Known rows, with every step that occurs
F/C: 5; 14; 10; -7; -10; 5; -10; -1; 10; 16; -4; -16; 14; -1; 2; 7; -7; 15; -5; 1; -11; 28; -2; 10; 14; -4; 11; -9; -6; 1; -13; -25; 0; 14; -16; -20; -2; 21
E/A/P/K/W/B: 18; 26; -1; -9; -31; 5; -21; -15; 16; 17; -15; 7; 5; 11; -8; 0; -44; -41; 4; 0; 13; 26; 22; 11; -7; 16; 29; 20; 15; -3; -29; -37; 5; 60; -13; -24; 5; -45
V/Q: 13; 17; 20; 18; -5; 13; 1; -5; 20; 11; -5; -11; -6; -1; 17; -2; -1; 14; 11; 2; -5; 18; -9; -4; -4; 26; 6; 4; -7; 8; -13; -20; -1; 35; -12; -6; -7; 23
E/A: 4; 11; 14; 5; 4; 4; -2; -1; 12; 20; -6; -14; -1; 5; 7; -4; -35; 17; -6; 3; 2; 22; 10; 12; -15; 18; 5; 7; -1; -4; -7; -27; -2; 18; -12; -15; 1; 5
V/Q/E/A/P/K/W: 17; 11; 11; 9; -13; 15; -19; 2; 22; 23; -16; -9; -18; -2; 20; -3; -34; -39; 21; 6; 20; 33; 52; -3; -17; 65; 10; 20; 10; 16; -52; -38; 7; 57; -6; -18; -14; -18
P/K: 9; 15; 16; -2; -29; 2; -9; -4; 10; 8; -8; -4; -10; 1; 1; -2; -15; -38; 7; -7; -2; 15; 8; 15; 4; -3; 11; 2; -8; -1; -18; -33; 2; 27; -4; -12; -3; 0
V/Q/C/K: 3; 21; 12; 26; -55; 9; 5; 29; 20; -3; 3; 1; 24; -23; 18; 2; -9; 3; 1; 5; -6; 32; 7; -21; -4; 48; 13; 1; -9; 8; -6; -24; 8; 47; -12; -14; -18; 38
C/Q/E/A: 7; 9; 15; 0; 37; 5; -1; 11; 20; 24; -6; -26; -7; 10; 20; 4; -35; 26; 6; 0; 2; 34; 27; -11; -8; 4; 2; -3; 3; -1; -56; -27; -3; -25; -16; -21; -6; 35
R/D: 12; 25; 15; 6; -18; -1; -5; -7; 5; 5; -3; 9; 5; 4; 9; -1; -4; 11; 1; -4; -3; 18; 18; 8; -1; 5; 6; 8; -11; -6; -10; -24; -7; 7; -8; -24; -6; 24
K/P/A/E/Q/R: 37; 31; 3; 2; 1; 12; -9; -5; 14; 6; -5; 24; -5; 13; 19; -2; -3; 42; 4; -4; 12; 18; 54; 5; -27; 22; 12; 12; -8; -6; -12; -59; -4; 63; -2; 8; 8; -27
A/E/Q/C/T: 18; 32; 2; 11; -57; 1; -8; 53; 11; -6; -4; 3; 0; -10; 20; -6; -6; 2; -8; -12; 8; 38; 38; -17; -22; 61; 10; -15; -2; -10; 14; -33; 17; 81; -3; -12; 0; 3
V/Q/C/F: 4; 12; 11; 29; -16; 6; 7; 41; 23; -5; 1; -31; 13; -29; 10; -6; -6; 12; -2; 7; -6; 35; 6; -23; -11; 14; 7; 3; -10; 11; -15; -20; 15; 28; -7; -13; -22; 33
E/A/P/K/C: 5; 12; 27; -6; -31; 8; -26; 6; 12; 17; -17; -35; 3; 10; -7; 3; -43; -26; 6; -4; 16; 17; 37; 22; -16; 10; 26; -7; 11; -4; -8; -45; 7; 38; -6; -7; 4; -28
F/C/K: 0; 17; 8; -7; -44; 2; -8; 5; 9; 16; 4; 4; 42; -11; 1; 11; -17; 9; -12; 3; -12; 30; 7; 11; 21; 5; 11; -10; -5; -1; -10; -30; -3; 27; -25; -23; -2; 31
V/Q/R/D: 21; 38; 15; 27; -19; 14; -4; -15; 20; 3; -4; -9; -4; -10; 28; -3; 8; 22; 14; 11; 1; 15; 32; -6; -20; 13; 8; 3; -9; 8; -38; -23; -18; 28; 8; -20; -21; 46
E/Q: 20; 18; 15; 7; -13; 4; -7; -1; 15; 10; -2; 9; 1; 11; 5; -2; -3; 10; 10; -9; -5; 21; 1; -3; -14; 24; 6; -1; -10; -8; -7; -25; -3; 41; -14; -12; 2; -7
V/Q/E/A/P: 18; 4; 16; 18; 17; 12; -10; 17; 23; 27; -14; -26; -11; 2; 23; -5; -32; 12; 22; 6; 13; 34; 38; -10; -24; 74; -7; 9; 9; 9; -33; -27; 5; 42; 2; -8; -7; 11
D/R: 15; 14; 14; 10; -16; 2; -1; -7; 6; 5; -2; 11; -3; 1; 9; -3; -4; -11; -1; -16; -10; 17; 11; 11; 2; 10; 2; 2; -7; -3; -13; -13; -14; 14; -3; -14; 0; 22
D/R/Q/V: 35; 4; 17; 37; -16; 3; -4; -30; 7; -2; 1; 20; -12; 0; 29; -3; 13; -1; 4; -11; -3; 6; 9; -10; -14; 35; -6; -7; -10; -2; -23; -12; -2; -15; -6; -26; -24; 12
D/R/Q: 18; 11; 14; 26; -14; 0; -3; -6; 3; 2; -1; 28; -5; 2; 19; -2; 16; -12; 4; -19; -6; 19; 5; 6; -3; 4; 4; -5; -10; -3; -15; -13; -15; -18; -10; -20; -9; 5
Q/C/K/P: 5; 22; 2; 9; -53; 5; -3; 21; 7; -6; 6; 30; 33; -16; 5; 4; -28; 1; -9; 1; -10; 27; 13; -5; 14; 18; 17; 15; -17; 6; 2; -45; 8; 27; -18; -18; -9; -3
A/P/K/W/B: 24; 26; -1; -11; -46; 7; -23; -22; 11; 6; -12; 19; 5; 12; -12; 1; -25; -48; 9; -5; 0; 20; 11; 8; 12; 10; 29; 15; 7; 0; -30; -33; 7; 60; -11; -24; -2; -42
A/P/K: 10; 12; 11; -6; -38; 2; -20; 1; 9; 8; -12; -10; -8; 8; -8; -2; -21; -48; 5; -10; 6; 17; 16; 21; -1; 14; 8; 6; 0; 2; -7; -34; 8; 37; 1; -10; -3; -20
D/R/Q/E/A/P/K/C: 23; -1; 27; 18; -16; 4; -24; 14; 4; 15; -13; -3; -4; 2; 19; 2; -16; -49; 23; -19; 22; 26; 61; 6; -20; 28; 11; -15; 13; -2; -45; -33; -5; -2; 4; -20; -13; -22
D/R/Q/C/T: 9; 23; 4; 34; -59; -4; -2; 35; -1; -14; 2; 22; -3; -24; 26; -5; 13; -21; -2; -19; -4; 34; 17; -15; -2; 25; 11; -17; -8; -2; -9; -13; 2; 13; -6; -28; -19; 19
A/P: 13; 17; 12; -1; -16; 3; -13; -1; 10; 9; -9; -10; 1; 13; -6; -3; -25; 3; -1; -4; -4; 19; 8; 12; -1; 23; 5; 7; 2; 1; 2; -22; 6; 37; -9; -9; -2; -12
V/Q/E/A/P/K/W/B: 30; 16; 5; 7; -11; 16; -18; -6; 24; 23; -17; 1; -7; 1; 16; -2; -33; -37; 27; 9; 16; 35; 38; -14; -13; 57; 17; 20; 16; 11; -64; -37; 6; 78; -9; -21; -12; -19
R/Q/E/A/P/K/W/B: 26; 17; 3; 9; -19; 3; -23; -7; 12; 17; -16; 25; -5; 9; 13; -2; -29; -47; 20; 1; 17; 33; 33; -10; -8; 33; 19; 15; 13; -3; -62; -35; 4; 24; -14; -36; -13; -55
F/C/Q: 3; 18; 8; -14; 12; 8; -8; 0; 16; 17; -4; -30; 15; 8; 4; 14; -5; 28; -4; 0; -12; 32; -4; 2; 18; -36; 16; -15; -6; 0; -31; -28; 1; -30; -32; -18; -1; 37

Rows
20; -1; 16; 28; 14; -2; -3; 7; 6; 17; -4; 16; -10; -3; 34; -7; -8; -7; 12; -12; 7; 31; 36; -4; -19; 35; -6; 2; 1; -4; -48; -15; -14; -23; -2; -25; -16; 14 : D/R/Q/E/A
11; 15; 23; -7; -42; 8; -26; 33; 6; 16; -16; -32; 5; -8; 6; -1; -46; -30; 15; -7; 16; 26; 60; -3; -7; 39; 15; -16; 16; -1; -34; -45; 13; 69; -5; -17; -6; -9 : Q/E/A/P/K/C/T
24; 39; 11; 13; -23; 5; -8; -10; 14; 2; -2; 12; 4; 4; 15; -2; 5; 21; 16; 2; 1; 16; 42; -4; -31; 7; 11; 1; -10; -8; -32; -28; -16; 25; 5; -26; -4; 17 : E/Q/R/D
23; 32; 13; 12; -21; 7; -7; -12; 20; 5; -2; 2; -2; 4; 9; -2; -6; 19; 16; 3; -5; 17; 20; -4; -26; 5; 11; -4; -9; -4; -32; -24; -10; 50; -2; -18; -1; 2 : E/Q/R
17; 20; 0; 19; -34; 13; 4; 31; 16; -2; 1; 23; 20; -14; 25; 4; -7; 27; -7; -2; 11; 34; 39; -13; -3; 65; 13; 17; -10; 9; 18; -60; 16; 71; -7; 12; -12; -1 : V/Q/C/K/P/A/E
18; 19; 3; -7; -26; 5; -4; 3; 5; 10; 2; 39; 30; 3; 10; 1; -19; 21; -16; -10; 6; 20; 40; 11; 12; 27; 8; 17; -7; -1; 18; -62; 3; 55; -16; 12; 7; -14 : C/K/P/A/E
43; 14; 4; 9; 7; 13; -9; -18; 17; 8; -3; 26; -12; 17; 25; -1; -4; 52; 5; -10; 14; 11; 44; -16; -27; 65; -1; 11; -9; -6; 5; -60; 17; 64; -3; 8; -3; -31 : K/P/A/E/Q/V
20; -2; 11; 18; -12; -4; -19; 9; 2; 17; -12; 11; -19; 2; 25; -8; -15; -64; 18; -16; 23; 31; 59; 9; -22; 40; -5; 2; 8; 0; -43; -31; -6; -1; 11; -19; -9; -12 : D/R/Q/E/A/P/K
12; 12; 31; -1; -39; 10; -15; -4; 9; 6; -9; -17; 5; 1; -4; 7; -15; -27; 8; -8; -3; 9; 11; 14; 9; -13; 24; -13; -5; -2; -21; -37; 2; 32; -10; -13; -4; -9 : P/K/C
2; 23; 7; 25; -59; -4; -3; 41; 1; -11; -3; 6; -3; -18; 17; -4; 4; -1; -1; -6; -3; 32; -3; -18; -1; 26; 14; -16; -8; 0; -1; -22; 14; 17; -8; -28; -21; 3 : R/Q/C/T
0; 13; -1; -13; -24; 9; -5; 2; 7; 16; 5; 29; 43; -6; -1; 13; -11; 27; -7; -4; -5; 30; 18; 11; 27; 4; 20; 7; -12; 3; -2; -57; 3; 37; -32; -5; 3; 1 : F/C/K/P/A
23; 16; 5; -7; 5; 8; -5; 1; 6; 9; -5; 18; -2; 13; 10; 0; -13; 32; -10; -12; 6; 19; 31; 15; 3; 23; 8; 20; -9; -1; 15; -56; 4; 39; -14; 13; 4; -26 : K/P/A/E
5; 22; 7; -6; -29; 5; -21; -7; 10; 19; -15; -3; -5; 11; -4; -3; -46; -42; -4; -2; 15; 25; 34; 25; -12; 21; 23; 21; 9; 4; -16; -42; 7; 37; -14; -18; -3; -36 : E/A/P/K/W
6; 13; 3; -3; -26; 6; 0; -2; 7; 8; 5; 41; 35; 2; 0; 3; -18; 24; -2; -8; -6; 17; 17; 9; 16; 9; 13; 20; -13; 0; 5; -54; 0; 42; -24; 1; 0; -11 : C/K/P/A
23; 23; -1; -11; 3; 10; -21; -6; 21; 21; -15; -3; -2; 17; 5; 5; -43; -30; 15; 0; 11; 38; 40; -12; -1; 0; 23; 12; 19; -1; -77; -40; 7; 20; -24; -29; -1; -19 : C/Q/E/A/P/K/W/B
5; 19; 2; -12; -38; 8; -10; -3; 7; 14; 6; 26; 48; -10; 0; 14; -20; 12; -10; 5; -13; 25; 12; 7; 32; -5; 19; 8; -14; 6; -11; -49; 0; 29; -30; -18; -3; 8 : F/C/K/P
23; 13; 15; 10; 12; 11; -3; -26; 21; 5; -2; -25; -7; 13; 16; 5; -14; 37; 1; 0; -7; 9; 5; -18; -4; 2; 0; -8; -5; 1; -30; -22; 11; -19; -20; -19; -18; 32 : C/Q/V
10; -6; 25; -5; -7; 6; -21; 34; 11; 19; -11; -44; 24; -12; -6; -2; -50; -31; 7; -1; 17; 27; 63; 3; -14; 9; 11; -7; 13; -1; -48; -44; 14; 31; -2; -18; -7; -13 : Q/E/A/P/K/C/F
33; 43; -1; 4; -37; 7; -10; 1; 8; 4; 4; 56; 31; 3; 24; 0; 2; 39; 0; -5; 18; 19; 86; 1; -24; 31; 11; 15; -10; -12; -12; -69; -13; 62; -6; -3; 4; -2 : C/K/P/A/E/Q/R/D
31; 29; 7; 4; -5; 7; -4; 0; 19; 10; -7; 2; -8; 11; 19; -4; 2; 35; 4; -6; 12; 21; 48; 5; -37; 31; 7; -4; 0; -9; -10; -39; -4; 68; 4; 5; 7; -7 : P/A/E/Q/R
33; 43; -5; 8; -69; 4; -8; 20; 18; -5; 3; 52; 40; -4; 12; 3; -14; -2; -14; -3; 1; 39; 25; -27; -7; 56; 28; 4; 3; -9; -9; -35; 10; 82; -25; -27; 2; -19 : A/E/Q/C/K/W/B
22; 40; -4; 10; -72; 5; -4; 11; 21; -6; 5; 52; 43; -5; 3; 6; -14; -3; 3; -1; -12; 37; 4; -27; -2; 39; 34; 7; -3; -7; -22; -27; 8; 77; -30; -35; -1; -17 : E/Q/C/K/W/B
13; 5; 14; 0; 11; 3; -14; 13; 11; 22; -12; -20; -5; 9; 9; -6; -47; 4; 9; 1; 8; 32; 40; 5; -15; 54; -7; 9; 9; 0; -27; -26; 7; 32; 0; -15; -4; -10 : Q/E/A/P
16; 32; 29; 3; -6; 16; -9; -9; 21; 2; -6; -38; 9; 7; 3; 12; -16; 37; 4; 2; -11; 9; 12; -5; -3; -55; 26; -24; -2; -1; -52; -26; -10; -19; -18; -19; -12; 24 : K/C/Q/R
1; 22; 4; -9; -41; 3; -11; 17; 5; 11; -3; -14; 16; -12; 5; 5; -6; 12; -7; -1; -10; 30; 6; 0; 21; 5; 17; -20; -5; -1; -14; -27; 5; 49; -20; -21; -5; 32 : F/C/T
14; 7; 19; 21; 27; 13; 2; 7; 26; 25; -8; -21; -13; -6; 31; -4; -22; 20; 20; 10; 7; 32; 24; -17; -18; 55; -6; 7; 0; 8; -46; -24; -1; 37; -2; -12; -15; 28 : V/Q/E/A
18; 25; 17; 23; -13; 17; -1; -13; 26; 5; -7; -21; -8; -9; 21; -3; -3; 19; 12; 13; -6; 15; 13; -9; -13; 11; 9; 2; -7; 12; -39; -18; -12; 43; 5; -12; -15; 31 : V/Q/R
28; 22; 14; 4; -11; 2; -11; 6; 13; 11; -5; 9; 3; 13; 16; -2; -5; 9; -5; -12; 5; 22; 22; -2; -25; 39; -1; -2; -4; -11; 3; -33; 1; 48; -8; -5; 7; -11 : A/E/Q
5; 17; 25; -12; -9; 10; -23; 9; 17; 20; -17; -46; 3; 19; -10; 9; -40; -19; 5; -7; 15; 21; 37; 11; -16; -20; 28; -14; 13; -4; -24; -48; 6; -9; -15; -7; 5; -12 : E/A/P/K/C/Q
12; 23; 7; -6; -41; 6; -23; -14; 9; 8; -13; 10; -3; 8; -5; -1; -25; -50; 0; -7; 4; 19; 17; 17; 6; 16; 22; 16; 2; 6; -14; -36; 9; 36; -17; -19; -3; -40 : A/P/K/W
5; 12; 11; 0; -4; 2; -12; 5; 11; 20; -12; -20; 1; 13; -3; -5; -43; 11; -3; -1; 8; 26; 22; 15; -21; 34; 4; 10; 7; -3; 4; -28; 3; 30; -3; -8; 4; -13 : E/A/P
32; 8; 15; 18; -15; 10; -8; -22; 19; 4; 0; 3; -7; 10; 17; -1; -4; 28; 14; -2; -2; 8; 8; -19; -28; 47; 0; -4; -9; -6; -13; -24; 10; 43; -4; -20; -8; 1 : E/Q/V
14; 15; 10; 36; -32; -5; -1; 21; 1; -11; 0; 18; -5; -8; 24; -3; 13; -19; 2; -16; -4; 33; 6; -4; -9; 19; 10; -7; -10; -2; -10; -11; -2; -19; -1; -26; -17; 7 : D/R/Q/C
9; 19; 30; -7; -16; 13; -15; 0; 15; 7; -9; -31; 3; 11; -3; 13; -13; -17; 9; -12; -4; 14; 6; 2; 8; -47; 29; -21; -3; -3; -37; -39; 3; -17; -24; -12; -3; 10 : P/K/C/Q
11; 8; 8; 36; -24; -8; 4; 42; 4; -13; 5; 9; 15; -28; 14; -8; 9; -18; -9; -15; -4; 35; 20; -11; -11; -9; 6; -6; -10; -3; -18; -12; 2; -25; -5; -26; -18; 16 : D/R/Q/C/F
14; 9; 27; -5; 28; 13; -18; 17; 19; 22; -14; -45; 7; 19; 5; 8; -44; 27; 11; -4; 9; 29; 41; -13; -11; 9; 10; -16; 16; 0; -46; -33; 4; -18; -19; -15; -2; 2 : K/C/Q/E/A/P
41; 14; 3; 8; -25; 12; -4; -10; 16; 7; 7; 45; 22; 6; 24; 1; -10; 43; -4; -8; 13; 9; 53; -16; -19; 74; 2; 9; -9; -7; 11; -65; 17; 73; -15; 5; 0; -17 : C/K/P/A/E/Q/V
24; 32; 5; -1; -25; 8; -6; -27; 15; 6; -5; 28; 13; 7; -2; 3; -17; 8; -1; -1; -15; 20; -12; -3; 17; 0; 27; 14; -1; -1; -31; -17; -2; 44; -28; -27; 0; -22 : K/W/B
9; 15; -2; 30; -41; -1; 4; 21; -2; -11; 9; 62; 25; -15; 21; 4; 11; -8; 0; -22; 0; 32; 25; -2; 3; 24; 14; 9; -15; -1; 3; -43; 0; -3; -19; -10; -12; -10 : D/R/Q/C/K/P/A
